Each row comes from the steps of one path. Every step used is in the known rows, and no mark comes twice. Write the path behind each row, first mark first.
Known rows
geken napebe zubeze mokek sanit: 14; 40; 0; 23; 7; -13; -5; 34; -24; -20; 6; 40; -14; -2; 5; -33; -7; 26; 17; -5; 41; -5; -7; 16; 9; -18; 18; -4; -2; -40; -22; -12; -18
rivemu biru temi sanit napebe: 28; 18; 23; 29; 25; 32; -20; 13; -4; 24; 33; 9; -8; 1; 36; 14; -12; -35; 7; -3; 11; -7; 5; -4; -30; -41; 7; 19; 1; 8; 10; -14; -19
sanit temi biru: 23; -9; 29; 8; -3; 3; -10; 15; -10; -14; 5; -4; -14; -7; -3; 8; -12; -11; 12; -6; -8; -15; -15; -7; -18; -8; -13; 15; -3; -8; -2; -7; -13
zubeze napebe geken lasi: -13; 7; -21; 15; -4; 17; 6; 4; 24; 18; 0; 17; -2; -19; 19; -2; -10; -10; 13; -14; -13; -25; 31; 2; 5; 10; 13; 4; -30; -7; -9; 22; -9
mokek sanit lasi: -5; 9; 40; 9; 14; 8; 14; 20; -39; 4; 18; 13; 27; 6; -7; -10; 8; -14; 12; -18; -12; 12; 0; 14; 8; -2; -4; 7; 14; -40; -24; -22; -14
sanit napebe zubeze lasi geken: -1; -8; -3; -2; 30; 10; 4; -15; -1; 4; 5; 15; -4; 4; 42; -37; 9; 4; 25; 18; 14; 20; 11; -8; -12; -5; 6; -12; -7; -4; -29; -17; -32
temi sanit: 32; 21; 1; -5; -4; 14; -1; -1; -23; -7; 13; -8; 13; 11; 9; 0; -21; -7; 10; -27; 0; -3; -2; 11; -30; -4; 19; 15; -4; -39; -9; 1; -12
mokek sanit lasi zubeze napebe: 12; -6; 45; 34; 21; -2; 15; 41; -24; -1; 35; 29; 4; -10; -16; 0; 25; -1; 26; -27; -49; 22; 13; 36; 5; -4; 2; 10; -2; -32; 3; -6; -5
sanit napebe zubeze: -1; 4; 2; 21; 27; -4; -2; 21; 8; -5; 27; 32; 19; -8; 32; -21; 0; -14; 7; 15; 29; -20; -2; -6; 9; -31; -4; 0; -6; -14; 2; -16; -34
mokek zubeze lasi geken napebe sanit: 45; 9; -11; -2; 3; 14; 13; -18; -27; -17; -3; -16; -24; 14; 21; -25; 4; -23; 65; -24; -10; 40; 8; 9; -14; 33; 46; -28; -22; -41; -27; 14; -7
lasi zubeze mokek sanit temi biru: 30; -19; 38; 10; 11; 0; 0; 45; -23; -25; 9; 11; -34; 3; -35; 20; -7; 17; 6; -15; -20; 16; -34; 10; -18; -44; -20; 12; 23; -35; -9; -19; -14
rivemu biru temi sanit lasi geken: 26; 9; 25; -12; 17; 60; -21; -4; -38; 44; 13; 2; -7; -5; 19; -7; -4; -38; 35; -12; 2; 30; 20; 19; -40; 1; 36; 29; -5; 13; -14; -28; -16
biru temi: 18; 22; 20; 8; 2; 24; -8; 12; 3; 25; 1; -14; 9; -2; 20; -29; 18; -23; 7; -28; 7; 7; 6; 8; -9; -26; 11; 18; -2; -1; 6; -8; -10
rivemu biru temi: 20; 2; 26; 13; 13; 30; 0; 14; 2; 34; 10; 14; 3; -1; 41; -22; 14; -29; 12; -19; 23; 6; 35; -7; -4; -25; 8; 22; 9; 8; 9; 7; -16
mokek sanit: 11; 10; 14; 10; 12; 6; 24; 25; -14; -10; 11; 9; 14; 19; 16; -16; 3; -4; -1; -21; 8; 10; 3; 8; 1; -22; -8; 12; 8; -43; -17; -11; -14
biru temi sanit lasi: 21; 37; 39; 0; 0; 30; -26; 2; -35; 31; 19; -20; 9; -1; -9; 3; -3; -16; 19; -23; -25; 2; -12; 32; -29; 4; 24; 24; -3; 1; -4; -33; -15
zubeze lasi geken napebe sanit temi: 38; 14; 21; -1; 10; 15; -6; -36; -41; -2; -10; -21; -36; -4; 10; -31; 9; -27; 53; -14; -14; 33; 12; 12; -20; 22; 41; -1; -19; -15; -40; -29; 7
lasi geken napebe: 36; 5; -11; 9; -13; 36; -4; 12; -28; -26; -5; -7; 3; -2; 32; -46; 18; -31; 16; -29; 32; 18; 14; 3; -19; 0; 37; -6; -26; -47; -19; -3; -1
zubeze napebe sanit: 40; 18; 8; 18; -2; -3; -17; -3; -6; 17; 16; 12; 7; -12; 24; -5; -2; -16; 33; -16; 0; 17; 35; 21; 1; 14; 13; 4; -11; -21; 3; 27; -6
geken napebe zubeze lasi sanit temi: -10; -1; 33; 21; 8; -3; 4; -4; -12; -25; 5; 9; -30; -1; 7; -15; 5; 0; 24; 4; -17; -25; 1; 8; -8; 19; 30; 18; -25; 6; -31; -27; -16
biru temi sanit: 38; 36; 10; 5; 4; 26; -16; 6; -9; 18; 10; -25; -2; 3; 9; -2; -5; -11; 9; -27; -4; 2; -11; 27; -32; -11; 19; 23; -12; -3; 1; -13; -10
sanit lasi geken napebe: 19; 0; 16; 0; -11; 40; -14; 10; -49; -12; 1; 1; 8; -13; 17; -40; 18; -38; 30; -25; 10; 16; 14; 5; -15; 15; 37; -6; -18; -46; -27; -17; -6
temi sanit napebe: 26; 12; 8; 17; 5; 12; -13; 7; -14; -9; 27; -2; 22; 8; 15; 13; -28; -18; -3; -13; -8; -14; -14; 5; -25; -23; 1; 2; -1; -40; -8; -11; -20
geken lasi: 6; -5; -6; -16; -10; 24; 16; 2; -6; 7; -14; -3; 8; -3; 19; -11; 9; -26; 0; -15; 8; -20; 18; -2; -6; -2; 9; -10; -4; -42; -18; 18; 0
geken napebe zubeze: 15; 27; -7; 13; 0; -5; -1; 11; -22; -24; 7; 27; 0; -16; 24; -36; 2; -7; 26; -15; 41; -28; 8; 8; -1; -6; 30; 0; -26; -34; -2; -2; -17
lasi zubeze mokek sanit napebe geken: -12; -12; 16; 35; 26; 6; 10; 51; 0; -11; 21; 30; 5; 16; -12; 5; -11; 6; -9; -13; -17; 19; -15; 2; 6; -70; -18; 15; 26; -36; -12; -29; -27
lasi geken napebe zubeze: 30; 17; -27; 1; 0; 19; -4; 13; -25; -20; -1; 18; -9; -23; 35; -50; 11; -17; 35; -9; 50; 9; 18; 13; -11; -1; 43; 3; -35; -28; -15; -14; -15
zubeze napebe geken: -5; 12; -6; 32; 0; -1; -2; 8; 22; 11; 12; 19; 13; -7; 24; -10; -18; -4; 14; -18; -12; -3; 28; -1; 8; 3; 8; 20; -25; 1; 2; 15; -29
napebe geken lasi zubeze mokek sanit: -15; -6; -11; -6; 12; 24; 33; 36; -4; 1; -11; 19; -14; 9; -26; 11; -4; 16; 5; -18; -18; 8; -4; 19; 3; -39; 5; 11; 12; -49; -28; -5; 0

Which path is each row?
-30; -31; 14; 3; -9; 29; 6; 16; 4; -24; -12; -6; -19; 1; -14; 57; -23; -25; -5; 17; -21; -29; -22; 0; -16; 3; 8; 38; -12; 14; -15; -12; -8 | napebe geken lasi sanit temi biru
8; 11; 8; -6; -1; 23; -37; 12; -39; -3; -3; 22; -12; -26; 10; -49; 5; -5; 39; -2; 30; 16; 6; 7; -14; 14; 39; -15; -12; -25; -34; -20; -26 | sanit lasi geken napebe zubeze mokek
10; -13; 17; -16; -2; 39; -4; 6; -37; 8; 2; 2; 19; -4; 15; -33; 14; -32; 21; -15; -1; 34; 19; 0; -13; 9; 17; 5; -1; -28; -26; -15; -18 | sanit lasi geken
-27; 13; 14; 35; 23; -1; 0; 33; 2; -3; 21; 26; 16; 22; 10; -2; -28; 3; -18; 0; 1; 20; -13; -14; 11; -56; -18; 11; 26; -24; -19; -29; -32 | zubeze mokek sanit napebe geken
23; 3; 21; -25; 0; 39; -9; -10; -51; 19; -1; -3; 20; -2; 15; -15; 14; -44; 46; -11; -1; 48; 17; 25; -17; 15; 26; 2; 4; -34; -25; -26; -14 | napebe sanit lasi geken
32; 16; 8; 4; -12; 45; -24; -2; -62; -20; 6; -11; -1; -2; 0; -15; -10; -31; 39; -25; 0; 13; -8; 31; -33; 26; 52; 1; -28; -45; -36; -26; -6 | temi sanit lasi geken napebe
42; 28; 7; 12; -12; 5; -6; 2; -39; -21; -2; -3; 5; -6; 22; -14; -2; -35; 34; -29; 16; 1; 12; 18; -2; 3; 33; -7; -9; -51; -7; 3; -2 | geken napebe sanit
26; 23; 25; -12; 7; 54; -27; 0; -37; 29; 6; -27; -2; -1; 0; -12; 3; -24; 32; -16; -7; 33; -7; 35; -45; 4; 39; 22; -15; 2; -18; -42; -8 | biru temi sanit lasi geken
-6; -20; 4; -7; -20; 39; 19; 19; -10; -14; -6; -4; 13; 4; 11; 9; 19; -31; -16; -4; 0; -18; 4; 5; -11; 8; 16; 11; 3; -43; -17; 16; 2 | geken lasi sanit
-12; -12; 25; 27; 7; 11; -8; 25; 1; 12; 24; 25; 16; -17; -9; 5; 2; -7; 34; -26; -56; 1; 26; 20; 5; 3; 9; 23; -22; -8; 9; -6; -28 | sanit lasi zubeze napebe geken
-32; -18; 15; 25; 6; 24; -3; 24; 9; -21; 20; 10; 33; 16; 18; 22; -15; -29; -19; 2; -12; -6; -8; -12; -1; -33; -4; 33; -3; -9; -4; -21; -29 | lasi sanit napebe geken
27; 30; -6; -3; 3; 24; -26; -2; -57; -15; 11; 12; -10; -14; 8; -19; -11; -12; 56; -13; 19; 1; -2; 34; -31; 29; 61; 4; -44; -28; -29; -34; -14 | temi sanit lasi geken napebe zubeze
17; 38; 10; 16; 23; 2; -46; 16; 2; 27; 25; 7; -13; -10; 2; 1; -27; 11; 13; 9; 20; -5; -26; 12; -26; -38; 9; 9; -2; 16; -5; -32; -31 | biru temi sanit napebe zubeze mokek
12; -26; 42; 10; -14; 20; -7; 25; -10; -40; 6; -2; -9; 4; -11; 32; -9; -26; -9; 3; -14; -9; -28; -5; -25; 3; 3; 30; 2; -7; -5; -4; -8 | lasi sanit temi biru
36; -11; 9; 22; 3; 5; 1; 25; 11; -6; 17; 10; 4; -22; 7; -12; 19; -4; 19; -31; -26; 5; 26; 15; -8; -5; 5; 7; -12; -36; 19; 31; -11 | lasi zubeze napebe
39; 27; 12; 6; 18; 37; -12; 3; -13; 30; 18; 4; -9; 5; 25; 5; -10; -19; 17; -23; 7; 1; 23; 11; -28; -20; 23; 32; -6; 9; 4; -1; -16 | rivemu biru temi sanit
10; -16; 39; -5; -3; 17; 6; 26; -28; 2; 19; 11; 23; -7; -8; -7; 31; -22; 21; -29; -33; 5; 9; 9; -2; -11; 9; 9; 14; -49; 7; -14; -18 | sanit lasi zubeze
36; 18; 39; 28; 7; 21; -31; 24; -10; 28; 35; -7; -14; -20; -24; 17; 8; -10; 39; -33; -52; 8; 1; 49; -31; 7; 27; 20; -23; 5; 14; -13; -4 | biru temi sanit lasi zubeze napebe
3; 26; 7; 8; 20; -16; 5; 26; -7; 6; 9; 42; -5; 4; 5; -26; -9; 33; 7; -1; 32; 12; 2; 10; 7; -25; 1; 3; 14; -26; -25; -12; -27 | napebe zubeze mokek sanit
13; -9; 7; -12; 7; 19; 25; 38; -14; -3; -3; 14; -19; 1; -22; -1; 19; 8; -3; -22; -5; 10; 3; 11; -4; -37; 0; -10; 23; -69; -23; 8; 8 | geken lasi zubeze mokek sanit
-3; 4; -18; 44; 8; -6; 2; 25; 38; 2; 29; 22; -1; -7; 18; -4; -24; -8; 26; -23; -20; -6; 17; -11; 15; 10; 11; 20; -23; 5; 12; 33; -31 | mokek zubeze napebe geken
24; -15; 18; -7; -6; 9; -5; 30; -8; -11; 0; 7; 7; 1; -6; -16; 14; 2; 6; -34; -7; 17; 6; 2; -7; -37; -1; 1; 23; -53; 0; 16; -21 | lasi zubeze mokek
-4; 15; 10; 31; 39; -15; 23; 34; -3; -7; 35; 43; 6; -4; 21; -11; -1; 5; 1; 15; 26; -7; -11; 6; 11; -42; -7; 8; 0; -24; -9; -33; -20 | mokek sanit napebe zubeze
29; 12; 33; 1; 9; 4; -9; -2; -20; 16; 12; -2; -2; -7; 4; -5; -5; -32; 23; -14; -6; 10; 8; 6; -4; -17; 10; 17; 4; -12; -8; -24; -6 | napebe sanit temi
49; -7; 35; 29; 15; -5; -13; 16; -7; 16; 30; 10; -23; -28; -8; 7; 11; -22; 38; -27; -37; 20; 25; 26; -3; -9; 8; 20; -9; -9; 15; 3; 5 | lasi zubeze napebe sanit temi
-5; 25; -6; 17; 16; 39; -6; 10; 8; 30; 10; -19; -7; -3; 4; 27; -26; -22; -1; 4; -12; -33; -25; 15; -26; -25; 16; 20; -25; 13; -11; -30; -4 | biru temi sanit napebe geken lasi
-12; 5; -19; 7; 8; 34; 5; 6; 1; 3; 14; -3; 10; 3; 9; 35; -37; -18; 3; 1; -15; -35; -11; 3; -17; -24; 12; 11; -18; -19; -18; -15; -8 | temi sanit napebe geken lasi
-14; -15; 16; 26; 11; 6; 0; 33; 4; -19; 28; 32; 23; -3; 23; 6; 6; -19; -10; 25; 19; -18; -5; -4; -1; -26; 3; 14; 1; -16; 1; -15; -29 | lasi sanit napebe zubeze
28; 15; 25; 26; 6; -11; -22; 12; -8; 17; 41; 19; 5; -15; -4; 3; -5; -30; 52; -13; -27; 10; 17; 15; 10; 33; 14; -12; -9; -21; 5; 28; -24 | mokek zubeze napebe sanit lasi
-39; -20; 27; 23; 7; 13; 13; -2; 11; -11; 10; 2; 26; 29; 24; 20; -12; -9; -16; 11; -38; 1; -5; -12; -3; -11; -1; 14; 8; -7; -23; -19; -38 | zubeze lasi sanit napebe geken
-26; -22; 15; 33; 2; 26; 1; 16; 27; 8; 10; 11; -18; -18; -4; 26; -13; -25; -6; 6; -34; -23; 14; 3; -3; 12; 22; 36; -33; 26; -17; -3; 3 | zubeze napebe geken lasi sanit temi
15; 11; 24; 8; -5; 31; -16; 25; -59; -12; 4; 13; -8; 3; -5; -37; 8; -7; 26; -12; 12; 43; -7; 14; -11; 4; 27; -14; 6; -54; -48; -26; -5 | zubeze mokek sanit lasi geken napebe
-25; -22; 5; 9; 6; 17; 8; 30; 11; -10; 16; 25; 5; -14; 20; 19; 14; -28; -12; 33; 19; -37; -7; -2; 0; -14; 6; 3; -4; -20; -12; 0; -12 | geken lasi sanit napebe zubeze
24; 5; 8; -19; -4; 40; -16; -5; -47; 3; 5; -8; 13; 2; 4; -7; -14; -22; 26; -17; -13; 25; 2; 18; -38; 14; 30; 10; -9; -32; -31; -27; -12 | temi sanit lasi geken
29; 0; 41; 3; 19; 43; -11; 16; -37; 30; 28; 13; -6; -6; -6; 19; 10; -26; 42; -31; -33; 3; 14; 26; -31; -20; 24; 33; 0; -5; 10; -21; -15 | rivemu biru temi sanit lasi zubeze
13; 14; 33; -8; 0; 7; -9; -10; -47; 16; 8; 6; 29; 1; 4; -2; 4; -33; 37; -15; -10; 16; 10; 15; -1; 11; 10; 4; 11; -41; -11; -16; -15 | napebe sanit lasi
51; 18; 25; 14; -11; -1; -24; -1; -40; -35; 4; -10; -24; -20; 2; 18; -17; -37; 45; -14; 4; -16; -23; 16; -17; 5; 20; 2; -21; -25; -2; -12; 2 | geken napebe sanit temi biru
17; -7; 2; -25; 2; 27; 17; -20; -15; 11; -19; -13; 6; 19; 36; -40; 15; 3; 19; -19; -9; 35; 23; -4; -19; 13; 12; -11; -3; -26; -37; -3; -22 | zubeze lasi geken
26; -1; 38; -10; 5; 13; -3; 10; -47; 9; 11; 2; 22; -8; -9; 8; 21; -29; 47; -29; -36; 19; 11; 26; -4; -8; 15; 5; 14; -51; 4; -13; -11 | napebe sanit lasi zubeze
-21; -18; -2; 22; 34; 26; 47; 45; 4; -11; 17; 20; 1; 3; -6; 22; 5; -16; -8; -1; -26; -13; -13; 14; 7; -57; -1; 8; 2; -39; -8; -26; 0 | mokek sanit napebe geken lasi zubeze
-14; 3; 30; 40; 26; 1; 13; 40; -8; 2; 32; 30; 5; -8; -22; 10; 1; 7; 32; -21; -57; 16; 12; 32; 15; -6; 5; 29; -15; -15; -4; -18; -19 | mokek sanit lasi zubeze napebe geken
-7; -16; -9; -9; -3; 32; 30; 21; 3; 2; -8; 5; 6; -3; 1; 8; 8; -19; 14; -23; -27; -16; 12; 10; 0; -23; 16; 16; -10; -33; -2; 5; -3 | napebe geken lasi zubeze
-17; 19; 32; -1; 23; -10; -6; 24; -34; 11; 13; 45; 5; -3; -9; -21; -5; 23; 18; 3; 9; 14; -10; 10; 18; -10; 0; 0; 22; -27; -31; -29; -27 | napebe zubeze mokek sanit lasi
6; 23; 1; 3; 2; -15; 9; -21; -18; -13; -4; 18; -9; 5; 27; -35; 5; 14; 40; -11; 13; -21; 10; 11; -4; 17; 26; -12; -24; -27; -26; -3; -24 | geken napebe zubeze lasi
5; 23; 6; 13; 23; 19; 11; 22; -48; -17; 14; 32; -8; -16; 11; -40; 15; -7; 40; 0; 32; 18; 0; 34; -2; 9; 41; 2; -20; -28; -39; -45; -5 | mokek sanit lasi geken napebe zubeze
27; -3; -2; 41; -1; -11; 4; 29; 25; -3; 32; 18; -3; -10; 18; -17; -2; -13; 18; -20; -12; -1; 18; -7; 9; 11; 4; -3; -20; -16; 11; 47; -21 | mokek zubeze napebe
25; 25; -16; 9; 15; 6; 0; 28; -29; -21; -1; 33; -25; -12; 16; -45; -1; 17; 24; -2; 53; 27; 4; 18; -9; -13; 33; -5; -14; -38; -35; -19; -8 | lasi geken napebe zubeze mokek sanit
-33; 3; -1; 18; 14; 17; 8; 29; 9; 14; 0; 22; 0; 11; 2; 9; -28; 1; -18; 11; 0; -7; -15; -7; 9; -45; -13; -6; 18; -25; -40; -19; -10 | zubeze mokek sanit napebe geken lasi
8; 9; 37; 23; 28; 3; 19; 24; -17; 2; 18; 12; -11; 7; -1; -20; -1; -12; -3; -10; -4; 12; -5; 3; 4; -32; -4; 33; 4; -14; -18; -37; -3 | mokek sanit temi
-19; 1; -20; -9; -6; 27; 16; 4; 3; 8; -16; 2; 16; -2; 15; -1; -12; -17; 1; -15; -4; -20; 16; 0; 5; -12; 14; 16; -19; -18; -18; 3; -10 | napebe geken lasi
